Each row was made from one path, in order. Every step used is in the known rows, and no mark comes twice. Write each row's path.
In the rows, zero is written as 128.
Known rows
selo > revi: [144 115  92 116 144 116 122 139 124 133 151 135 149 104 141 103 132 145
 124 130 127 122]
lutu > selo > revi > figo: [135 132  94 126 177 126 114 169 148 165 142 149 171 105 171 106 124 154
 104 114 143 135]
lutu > selo > revi > rika: [165 128  94 143 183 113 111 174 142 171 136 145 160 122 187  70 118 131
 107 124 139 107]
nasala > revi: [133 135 123 135 136 120 127 108 122 123 125 129 127 169 104 113 148  74
 127 137 144  97]
lutu > selo > revi > nasala > monas > rika: [169 118 101 110 190 121  88 166 164 188 119 132 141 100 120  60 133 147
 124  97 141  75]
rika > monas: [128 130 151 116 146 136 112 144 118 138 124 121  96 129 170  70 118 111
 132 149 129 170]
figo > monas: [121 134 135 133 136 128 100 137 144 134 128 133 109 130  95  54 129 100
 118 140 124 142]
monas > figo > revi > selo: [105 135  98 122 133 122 125 131 146 137 105 136  77 194  70 166 146 150
 122 139 127 153]
nasala > monas: [129 122 133 115 143 146 136 124 143 134 116 130 125 123 131  97 125  89
 131 145 162  60]
selo > revi > figo: [127 132  91 106 148 137 123 138 145 134 129 143 175 101 131 119 128 155
 116 135 112 140]
selo > revi > figo > monas: [121 138  99 110 158 136  95 148 160 140 131 148 163 104  94  45 128 128
 106 147 107 155]
rika > revi > figo > monas: [ 99 160 144 136 137 144  87 142 146 133 103 145 134  97  62  25 108  75
 120 159 125 166]
nasala > monas > rika > revi > figo: [105 147 142 115 145 161  94 118 154 153  83 138 111 106  65  93 119  61
 145 146 148  70]
rika > revi: [122 137 139 140 123 121 115 135 111 125 123 133 122  95 115  84 114  98
 139 140 142 132]
lutu > selo > revi > figo > monas: [129 138 103 132 185 126  86 178 164 169 143 154 156 109 131  31 126 124
  93 127 141 148]
monas > rika: [127 127 126 125 130 127 101 120 135 152 119 124  90 149  90 152 141 115
 140 112 120 118]
figo > monas > rika > revi: [115 143 147 142 134 120  59 136 136 155 113 135  72 126  38  35 124  56
 143 135 126 134]
monas > nasala: [142 117 125 101 131 147 126 135 139 127 117 120 110 159 102 115 130 163
 126 120 139 148]
figo > revi > nasala > monas > rika: [131 133 124  97 152 127 111 116 168 168  76 124 103 143  44  94 133 121
 137 131  64 106]
figo > revi > nasala: [133 140 119 112 137 111 132 127 145 140  97 125 143 130  79 100 123 169
 123 130  43 182]
lutu > selo > revi > figo > monas > rika: [129 137 102 127 185 125  58 170 173 193 136 150 121 130  96  53 138 113
 106 110 126 135]
figo > monas > nasala > revi > rika: [154 145 124 116 157 147  99 128 163 135  88 129 105 215  45   4 139  76
 113 155 133 123]
monas > figo: [114 132 133 123 130 126 126 126 138 131 131 128 114 182 106 125 140 159
 128 118 190 131]
figo > monas > rika > revi > selo: [121 144 119 144 129 132  52 145 137 142  95 134  51 109  22  68 135  57
 139 145 113 145]
monas > nasala > revi > rika: [159 139 117 113 147 146 125 119 145 127  90 126 121 211  81  77 140 101
 121 142 136 110]
rika > revi > figo > monas > nasala: [112 151 142 107 138 162  87 148 158 131  92 139 118 129  37   6 110 114
 119 150 133 187]
revi > figo > monas > nasala: [117 141 131  95 141 169 102 143 175 135  97 133 123 156  53  55 126 145
 107 137 121 181]

Which path is each row?
[146 125 121 108 139 138 125 116 133 123 116 122 106 200  78  95 152 112
 126 128 155 117] -> monas > nasala > revi
[132 135 124 100 153 131 141 124 160 145  85 128 137 126  80  74 120 134
 125 146  76 116] -> figo > revi > nasala > monas
[152 114  97 138 173 103 112 173 128 166 164 142 148 110 182  88 128 141
 111 109 157 114] -> lutu > selo > revi
[121 136 139 136 126 122  84 126 118 149 114 128  88 119  75 104 124  84
 152 123 129 121] -> monas > rika > revi
[146 150 120 141 148 128 130 111 136 128  99 133 139 182 105  94 137  68
 124 151 128  92] -> nasala > revi > rika
[121 138  97 106 158 135  69 138 168 164 123 144 125 125  54  65 142 114
 119 131  96 142] -> selo > revi > figo > monas > rika
[146 133 100 113 140 149  92 137 152 114  95 128  72 187  22  63 159  81
 113 149 136 141] -> figo > monas > nasala > revi > selo
[170 116 102 113 188 122 119 174 155 165 126 135 175  80 158  37 121 159
 112 115 152  86] -> lutu > selo > revi > nasala > monas
[104 129 105 109 147 138 133 127 161 141  92 138  72 186  71 133 145 115
 125 156 163  87] -> nasala > monas > figo > revi > selo
[128 132 117 127 134 150  88 134 135 141  82 132  64  98  63 114 132  47
 153 151 149  60] -> nasala > monas > rika > revi > selo
[112 124 138 112 148 146 132 124 154 136 119 130 111 181 107  97 137 125
 130 132 224  67] -> nasala > monas > figo
[106 152 136 125 131 143  88 124 139 152  96 136 114 113  65 127 121  93
 142 130 113 139] -> monas > rika > revi > figo
[117 152 118 125 141 142 130 105 141 126 107 137 152 165  91 134 144  85
 118 141 131 117] -> nasala > revi > figo
[124 130 145 124 141 138  92 122 135 151 102 131  84 114  80  74 124  48
 156 141 163  52] -> nasala > monas > rika > revi
[126 145 120 127 146 120 134 125 147 151  94 139 122 168 115 104 116 112
 120 155  62 134] -> figo > revi > rika
[117 146 146  97 159 117 115 142 146 155  92 119  94 188  95  44 122 187
 127 140 103 230] -> rika > monas > figo > revi > nasala
[147 131 132 105 145 149 135 131 154 130  91 122 160 101 102  75 120 145
 128 133 126 100] -> revi > nasala > monas
[165 130 116 130 201 119  94 189 133 181 130 140 125 126 222  10 107 120
 111 147 138 151] -> lutu > selo > revi > rika > monas
[110 148 123 126 149 119 132 124 156 153  95 139 108 221  88 105 128 143
 121 143 124 140] -> monas > figo > revi > rika
[145 126 142  94 157 146 110 131 124 134 109 114  75 200 117  37 138  91
 130 150 156 157] -> rika > monas > nasala > revi
[120 133  94 127 130 122 126 130 136 133 103 136  90 142  96 167 136 119
 123 150  68 151] -> figo > revi > selo
